Known rows, with every step that occurs
numis, vufo: [ 10  16   0  31   4 -20  59   8 -19   8  11   6 -12  -3  -8 -32  20 -15
 -42]
numis, ropa: [ 24   7  -4 -33   0 -13  15  24   1  12  -3   3  -8  11   4   7 -30 -14
 -51]
malo, numis, nidu: [-73  12  31  24   2  27  42  10  -8   6   1  35 -26   3  11  41  -4 -33
  -2]
zibidu, nidu, numis, malo: [-53  11   5  61  -5   6  75  13   8  28 -11  13 -13   9 -19  35 -43 -63
  44]
zibidu, malo, numis: [-15   3   3  47  13  25  50   8 -18  12 -16 -75   9   9 -17   2 -18 -55
  97]
numis, nidu, zibidu: [-15   3  38 -23 -11   1  20  34 -35 -13 -23  72 -35   8  19  34 -22  15
 -47]
zibidu, ropa, numis: [ 34   7 -14  11   6  43  75  12  -2 -41 -19   9  -7  19  10  30  -4 -18
  10]
malo, numis: [-24   5  12  32  10  24  28   2 -12  -5   0 -23   0  12  -4  15   7 -40
  44]
zibidu, ropa: [ 49   0 -37 -42   5   4  35  20  10 -37 -12  13  -4  20  19  27 -24 -16
 -33]
ropa, zibidu, nidu, numis, vufo: [ 21  19  32  80  -5  -6  91  21  -8   8  -7  23 -22   4 -24  32  11 -49
 -56]
zibidu, nidu, numis: [  2   3  32  47  -7  19  41  -1  18  16 -11   8   3   8 -20  65 -23 -65
 -19]
zibidu, vufo, numis: [-15   1  14 102  12  10  36  -5 -17  13  -1 -36  25 -12 -31  15  52 -46
 -41]
zibidu, vufo: [ 22   3  12  27   0   7  18  -5 -12  10  -1 -22   0  -5 -11 -14  47 -19
  -1]
nidu, zibidu: [ 28  -3  21 -19  -6  -5   4  27 -36 -21 -23  30 -14  13   7  12 -15  18
 -19]
malo, zibidu, nidu: [ -8  13  19  26 -11  15 -15  30 -26 -15   1  33  -8 -19 -29  87 -36 -13
  15]
nidu, numis: [ -5  -5   9  56  -4  11  52  -5  16  12 -19  -3   9  16  -1   3 -10 -51
  -5]
malo, numis, nidu, zibidu: [-29   7  46  -2  -5  16  38  35 -42 -15 -23  59 -34  15  16  44 -19 -10
 -20]
nidu, numis, ropa: [ 22   3   4  13  -3  -4  56  19  13  21 -18   1  -2  23   4  10 -37 -54
 -55]
numis, malo, zibidu: [-66   9 -28  62  -7   0  31  41 -41  -9 -12  30 -12 -10  -7  -1 -39  -1
  88]

Rows
[  7  11   7  77   1 -11 100   3  -7  17  -4   5  -5  10  -9 -28  14 -55
 -45]
nidu, numis, vufo
[ 19   3  -5 -18   1   7  63  47 -22 -44 -30  63 -20  22  22  70 -34 -20
 -93]
vufo, numis, nidu, zibidu, ropa
[ 12  18  25  70  -2  -6  91   7  -5  21   2  13 -10   3 -24  20   2 -67
 -55]
zibidu, nidu, numis, vufo
[ 26   9  21   7  -6   2  48  24  16  24 -11  10  -6  17 -12  58 -49 -66
 -68]
zibidu, nidu, numis, ropa
[-16   0  21  41   0   6  54  34 -41  15 -38 -18  -5  -2 -13  27 -42 -23
   6]
vufo, numis, nidu, zibidu, malo
[ 30   2 -47  -8  -2   9  33  45 -19 -56 -19  33  -5  10  15  40 -40 -10
  -1]
malo, zibidu, ropa
[ 35   4  17  29  -8  -4  41  43   7  -9 -33  18 -25  18   1  28 -10  -8
 -46]
nidu, numis, ropa, zibidu
[ 26   3   1  54   5  -4  45  44 -16  11 -37 -60  -1  -1 -26  18 -27 -16
  11]
vufo, numis, ropa, zibidu, malo
[ 39   1   3  41  -3  -1  60  42  -4  15 -48 -52  -9  11 -15   5 -41 -25
  31]
nidu, numis, ropa, zibidu, malo
[-56  12  31  46   1  28  57  29 -16   8 -22   2 -31   1  -1  40 -14 -28
  44]
ropa, zibidu, malo, numis, nidu
[ 12   6  43  10  -9   7  33  23 -40   1 -19  36 -28   1   4  14  31  -6
 -37]
numis, nidu, zibidu, vufo
[ 18   8 -23  37   1  48  74  32 -25 -57 -25  26  -8  11   8  41 -18 -13
  37]
malo, zibidu, ropa, numis
[  7  21  12  67   6  13  98   5 -28  -2   4   5 -16  -1 -12 -23  33 -19
  -8]
ropa, numis, vufo
[-88   7 -26 112   0   3  44  39 -45  -9 -11  20   3 -15 -21  18 -31 -21
  62]
vufo, numis, malo, zibidu
[ 36   5  23  43  -4   5  15  18 -16  -9 -16  -8 -19  -5 -13   1  62  12
  -3]
ropa, zibidu, vufo
